Each row was made from one path, in order. Every step used is in the known rows, and no mark comes twice. Write each row's path.
Known rows
Z M: -0.46 -4.44 -0.03  0.48 -1.56  0.36 -0.16  0.61  0.22 -0.61 -1.05  1.84  2.30  0.63  0.46  1.67  0.81 -1.26  2.24 -1.61 -0.07  1.17 -0.63 -3.58  1.87
Z F M V: -0.12  3.23  0.45 -0.12 -1.62  2.02 -0.06 -1.02 -0.18 -1.64 -0.94  1.41 -1.84  0.28  0.27  0.96  2.61 -0.47  2.42  0.41 -0.39  0.44  0.30 -1.24 -1.67
J F Z M V W:  0.09 -0.55  0.50 -0.40 -0.99  0.92 -0.30 -0.30  0.31 -1.01 -1.86  1.02 -2.88  0.22  1.04  0.47  0.96 -2.75  2.65  3.78 -1.89  0.70  1.07 -0.43 -0.45
J Z M: -0.74 -4.68  0.53 -0.18 -1.56  0.94  0.20  1.05 -0.05  0.24 -1.19  1.77  0.86  0.38  0.30  1.19 -1.06  1.78  1.78 -1.82 -0.44  1.61  0.28 -3.33 -0.08
M V J: -0.03  2.95  0.47  0.22  0.23  0.81 -0.62 -1.10 -0.06 -1.19 -1.11  1.86 -2.46  0.56  0.24  1.25  1.56 -2.07  1.97 -4.73 -0.73  1.15 -1.58 -3.77  0.99
J Z F: -0.43  4.36  0.02 -0.48  1.11  3.12 -0.08 -3.58  0.93  0.26 -1.98  1.80  0.88  0.08  0.17  0.92 -1.40  2.39  1.75 -3.10 -0.57  1.56  0.39 -3.75 -1.36
Z M V W: -0.05 -1.33  0.49  0.07 -1.49  0.26 -0.24 -1.17  0.44 -1.45 -2.05  1.24 -0.78  0.56  1.21  1.07  1.91 -1.46  1.73  2.85 -1.04  0.20  0.82 -0.92  2.01
F V: -0.55  1.59  1.87  0.54 -0.60  0.35 -0.43  0.11 -0.14 -1.09 -1.96  2.01  1.65 -0.26  0.25  0.90  1.16 -1.97  1.98 -1.83 -0.80  0.79 -0.11 -1.45  0.95
F V J Z: -0.50  2.12  1.92 -0.34  0.34  1.32 -0.21 -0.42 -0.72  0.07 -1.44  1.90 -1.19 -0.10 -0.06  0.78 -1.41  1.85  1.09 -5.92 -1.27  1.76 -0.08 -2.45 -1.39
V J Z F: -0.08  4.76 -0.17 -0.54  1.58  3.44 -0.18 -4.22  0.44  0.08 -0.99  1.89  0.11  0.43 -0.02  1.34 -1.30  2.52  1.44 -5.66 -0.73  1.77 -0.30 -3.94 -2.01
F Z M V: -0.65 -2.59  0.80 -0.11 -1.49  0.66  0.02  1.43 -0.17 -1.69 -0.29  1.32 -1.61  0.57  0.36  0.85  0.44 -1.83  2.70  2.22 -0.53  0.88 -0.16 -2.13 -0.66
F M: -0.53  0.64  0.72  0.61 -1.28  0.32 -0.78  0.69 -0.42 -0.71 -2.61  1.60  0.43 -0.47  0.15  1.31  1.36 -0.70  2.11 -2.17 -0.16  1.05 -0.12 -2.41  1.76
Z V J G:  1.32  1.84 -0.38  0.53 -0.23  0.82  1.68 -0.51 -0.85 -0.60  0.49  2.25 -0.99  0.37  0.53  0.95  0.76  1.53  2.28 -5.46  0.87  2.04 -1.17 -4.24  0.44
J V W E: -0.61  0.86  2.38  0.23  0.06  0.12  0.05 -4.23  0.68 -0.93 -5.72  2.45  5.15  2.85  2.01 -0.16  1.79  3.04  1.35 -2.22 -0.85  0.73  0.37 -2.21  2.26
J V W: -0.10  0.79  1.96  0.30 -0.12  0.29 -0.23 -2.27  0.57 -0.54 -4.15  1.56  5.42 -0.52  1.27  0.78  1.38  1.41  1.97  0.16 -1.46  1.01  0.89 -1.57  2.16
M V: -0.57  2.28  0.73  0.27 -0.55  0.52 -0.32  0.01  0.71 -1.14 -2.46  1.76 -2.00  0.07  0.56  0.54  1.78 -2.22  2.46  0.07 -0.54  0.73 -0.38 -3.28  1.63
F M V J:  0.09  2.26  0.70  0.17 -0.88  0.91 -0.65 -0.23 -0.91 -1.40 -0.59  1.67 -2.87  0.39  0.05  1.46  2.16 -1.29  1.91 -4.31 -0.71  0.98 -1.17 -2.40 -0.14
V J Z M: -0.37 -4.19  0.37 -0.23 -1.25  1.24  0.10  0.41 -0.54  0.16 -0.19  1.80  0.21  0.76  0.17  1.58 -1.03  1.79  1.41 -4.53 -0.60  1.76 -0.46 -3.46 -0.82
J G:  0.72  2.39 -0.55  0.75  0.32 -0.07  1.36 -0.14  0.09  0.15 -3.50  2.20 -1.14 -0.40  0.60  0.14  0.62  1.66  2.61 -2.84  1.05  1.90 -0.62 -5.04  2.65
M V W: -0.18  2.58  0.66  0.21 -0.17  0.06 -0.61 -2.07  0.88 -1.35 -3.49  1.34 -1.46  0.00  1.20  0.64  1.66 -2.05  1.72  2.33 -1.17  0.30  0.67 -1.59  3.07
V W: -0.30  2.17  0.42  0.55  0.75 -0.11 -0.97 -2.70  1.00 -0.66 -4.27  1.57  0.94 -0.25  0.93  1.05  0.62 -1.75  1.47  0.12 -0.97  0.77  0.44 -2.54  4.70
F M V: -0.41  1.50  0.99  0.18 -2.01  0.68 -0.33  1.08 -0.36 -1.55 -1.92  1.43 -2.54 -0.16  0.38  0.74  2.52 -1.27  2.43  0.54 -0.45  0.55  0.08 -1.65  0.23
W V J: -0.29  1.63  0.84  0.48  1.26  0.72 -0.29 -1.09  0.06 -0.65  0.09  2.59 -0.29  0.84  0.66  1.64  1.60  0.07  1.65 -6.26 -1.09  1.27 -1.35 -3.77  2.17

Write each row's path
 0.40  2.41  0.29  0.00 -1.13  1.71 -0.81  0.87 -0.74  0.28 -1.83  1.61 -2.90 -0.40  0.04  1.08  2.11 -2.40  2.93 -5.04 -1.41  1.68 -0.62 -2.26 -1.68 : V J F M
 0.01  2.42  0.81 -0.25 -2.25  1.56 -0.23  1.77 -0.19 -0.55 -2.07  1.41 -4.46 -0.37  0.40  0.26  3.10 -2.58  3.36  0.34 -1.29  0.92  0.28 -1.30 -2.07 : J F M V
 1.37  0.17 -0.65  0.29 -1.04  0.51  1.80  0.15 -1.02 -0.73 -0.48  2.06 -3.40  0.67  0.55  0.67  1.80  2.03  2.41 -4.07  0.71  1.68 -1.16 -3.83 -0.18 : Z M V J G
-0.35  0.64  1.13 -0.19 -0.37  0.92 -0.17 -1.77  0.38 -0.68 -1.03  1.44  1.15 -0.03  1.13  0.99 -0.77  0.19  1.14  0.90 -1.17  0.97  1.52 -1.32  1.30 : J Z V W
-0.12 -0.87  0.40 -0.07 -0.53  0.97 -0.36  0.10 -0.74 -1.60  0.65  1.59 -2.11  0.96  0.06  1.55  0.46 -1.61  2.10 -2.95 -0.75  1.26 -1.33 -2.79 -0.78 : F Z M V J
-0.42 -0.11  1.14 -0.41 -0.53  0.85 -0.01 -2.58  0.42 -1.22 -3.87  2.00 -1.99  3.28  1.79 -0.49  1.34 -0.50  2.17  0.75 -1.36  0.53  0.60 -1.25 -0.46 : J F Z M V W E
 0.19  3.79  1.11  0.13  0.17  1.38 -0.49 -4.15  0.41 -1.42 -2.26  1.54  2.07  0.16  0.89  1.21  1.22 -0.93  1.34  0.54 -1.37  0.27  1.11  0.25  0.76 : Z F V W
 0.35  4.20  0.79  0.12  0.54  2.31 -0.49 -3.12 -0.53 -1.30  0.21  2.05  1.24  0.73 -0.11  1.81  1.08 -1.12  1.55 -6.32 -0.92  1.07 -1.19 -1.89 -1.32 : Z F V J
-0.35  3.67  1.57 -0.39 -0.14  2.74  0.17 -2.17 -0.09 -0.59 -0.89  1.88  1.40  0.04  0.08  0.80 -0.31  1.39  1.63 -2.19 -1.01  1.00  0.84 -0.80 -2.94 : J Z F V
 1.34  2.82 -0.27  0.37 -0.88  0.57  1.48  0.18 -1.37 -0.80 -1.37  1.90 -4.34  0.09  0.41  0.46  2.12  2.21  2.41 -4.22  0.69  1.64 -0.86 -3.32 -0.26 : F M V J G
-0.21  1.12  0.71  0.15  0.57  1.18 -0.62 -0.73 -0.66 -1.52  1.97  1.82  0.86  0.52 -0.01  1.83 -1.08 -2.28  1.89 -4.70 -0.64  1.74 -1.29 -3.24 -0.16 : F Z V J
-0.44  1.94  1.23 -0.56 -0.57  1.48 -0.20  0.19 -0.84 -0.18 -1.40  1.53 -3.73 -0.03  0.02  0.69 -0.52  2.36  1.36 -4.33 -1.04  1.60  0.05 -2.51 -2.02 : F M V J Z
-0.27  2.56  1.88  0.04 -0.01  0.59 -0.29 -3.48  0.50 -0.80 -5.02  2.42  0.24  2.87  1.76 -0.41  2.10 -0.62  1.62 -1.91 -1.43  0.48  0.57 -0.83  0.74 : J F V W E
-0.52  2.62  1.15 -0.48  0.30  1.40 -0.17 -0.48 -0.17  0.08 -1.77  1.78 -3.40  0.05  0.12  0.57 -1.00  1.73  1.38 -4.59 -1.08  1.74 -0.31 -3.69 -1.01 : M V J Z
-0.09  3.76  1.20  0.15 -0.22  2.24 -0.14 -2.54  0.12 -1.28 -0.80  1.97  2.64  0.25  0.17  1.24  1.26 -0.96  1.98 -1.94 -0.75  0.63  0.08 -0.99 -1.35 : Z F V
-0.20  3.46  0.30 -0.22  1.78  1.66 -1.05  0.20  0.06  0.23 -1.98  1.58 -3.04 -0.47 -0.18  0.49 -1.48 -3.92  3.33 -3.60 -1.78  2.37 -0.95 -3.86 -1.30 : V J F Z
 0.01  3.10  0.37 -0.37 -0.51  2.90 -0.31 -2.19 -0.83 -0.35 -0.75  1.52 -0.33  0.04 -0.15  1.56  0.00  2.72  1.51 -4.59 -0.53  1.42  0.28 -1.91 -2.73 : V J Z F M
-0.29  2.95  0.81 -0.26  1.96  1.65 -0.55  0.43  0.04  0.23 -0.85  1.90 -3.24 -0.16  0.21  0.50 -0.77 -2.48  3.26 -3.19 -2.15  2.13 -0.65 -3.17 -1.54 : W V J F Z
-0.17 -3.59  0.38 -0.31 -0.41  1.49  0.09  1.69 -0.48 -0.20  1.22  1.86 -1.30  0.74  0.37  1.17 -0.03 -1.43  3.07 -1.98 -1.64  1.72 -0.44 -2.26 -2.18 : W V J F Z M
-0.35  0.68  1.04  0.14  0.34  0.50 -0.57 -1.73  0.30 -1.69 -0.50  1.30  1.78 -0.05  0.94  1.21 -1.01 -2.28  1.70  2.28 -1.07  0.91  1.00 -1.10  2.00 : F Z V W
-0.65  0.80  1.39  0.29 -0.20  0.32 -0.14 -4.26  0.70 -1.60 -3.01  2.50  2.57  3.36  2.03  0.38  1.23  0.23  1.07 -1.58 -0.40  0.40  0.30 -2.17  2.75 : Z V W E
-0.09  2.93  0.09  0.19 -0.85  2.23 -0.50 -2.01 -0.17 -1.01 -1.43  1.56  1.31 -0.02  0.02  1.61  1.43  0.27  2.10 -2.19 -0.13  0.94  0.12 -2.06 -0.60 : Z F M
 0.37  3.70  0.23 -0.09 -0.66  2.22 -0.47 -1.93 -0.77 -1.57  0.09  1.57 -2.21  0.71  0.03  1.68  2.23 -0.56  1.89 -4.47 -0.66  0.88 -0.95 -2.13 -1.64 : Z F M V J
 0.00  2.86  1.42  0.02 -0.92  1.50 -0.32  0.95  0.09  0.09 -2.14  1.97 -0.87 -0.49  0.21  0.22  1.95 -3.82  3.16 -2.00 -1.85  1.21  0.04 -1.19 -1.82 : J F V
-0.67  2.24  1.35  0.18  0.04 -0.07 -0.27 -4.19  0.92 -1.59 -5.27  2.28 -0.39  3.25  1.92 -0.23  1.99  0.40  1.21 -0.46 -0.61  0.16  0.21 -2.25  2.91 : M V W E
 0.58  2.88 -0.02 -0.23 -0.20  2.50 -0.36  0.00  0.20  0.47  0.51  1.97 -1.87  0.16  0.23  1.11  1.52 -4.22  3.25 -5.59 -1.77  1.99 -1.18 -3.38 -2.06 : Z V J F
-0.48 -4.65  0.83 -0.32 -1.13  1.31  0.45  0.80 -0.60  0.06  1.04  2.12 -0.08  1.06  0.47  1.60 -0.37  3.17  1.44 -4.06 -0.98  1.53 -0.08 -2.80 -1.00 : W V J Z M
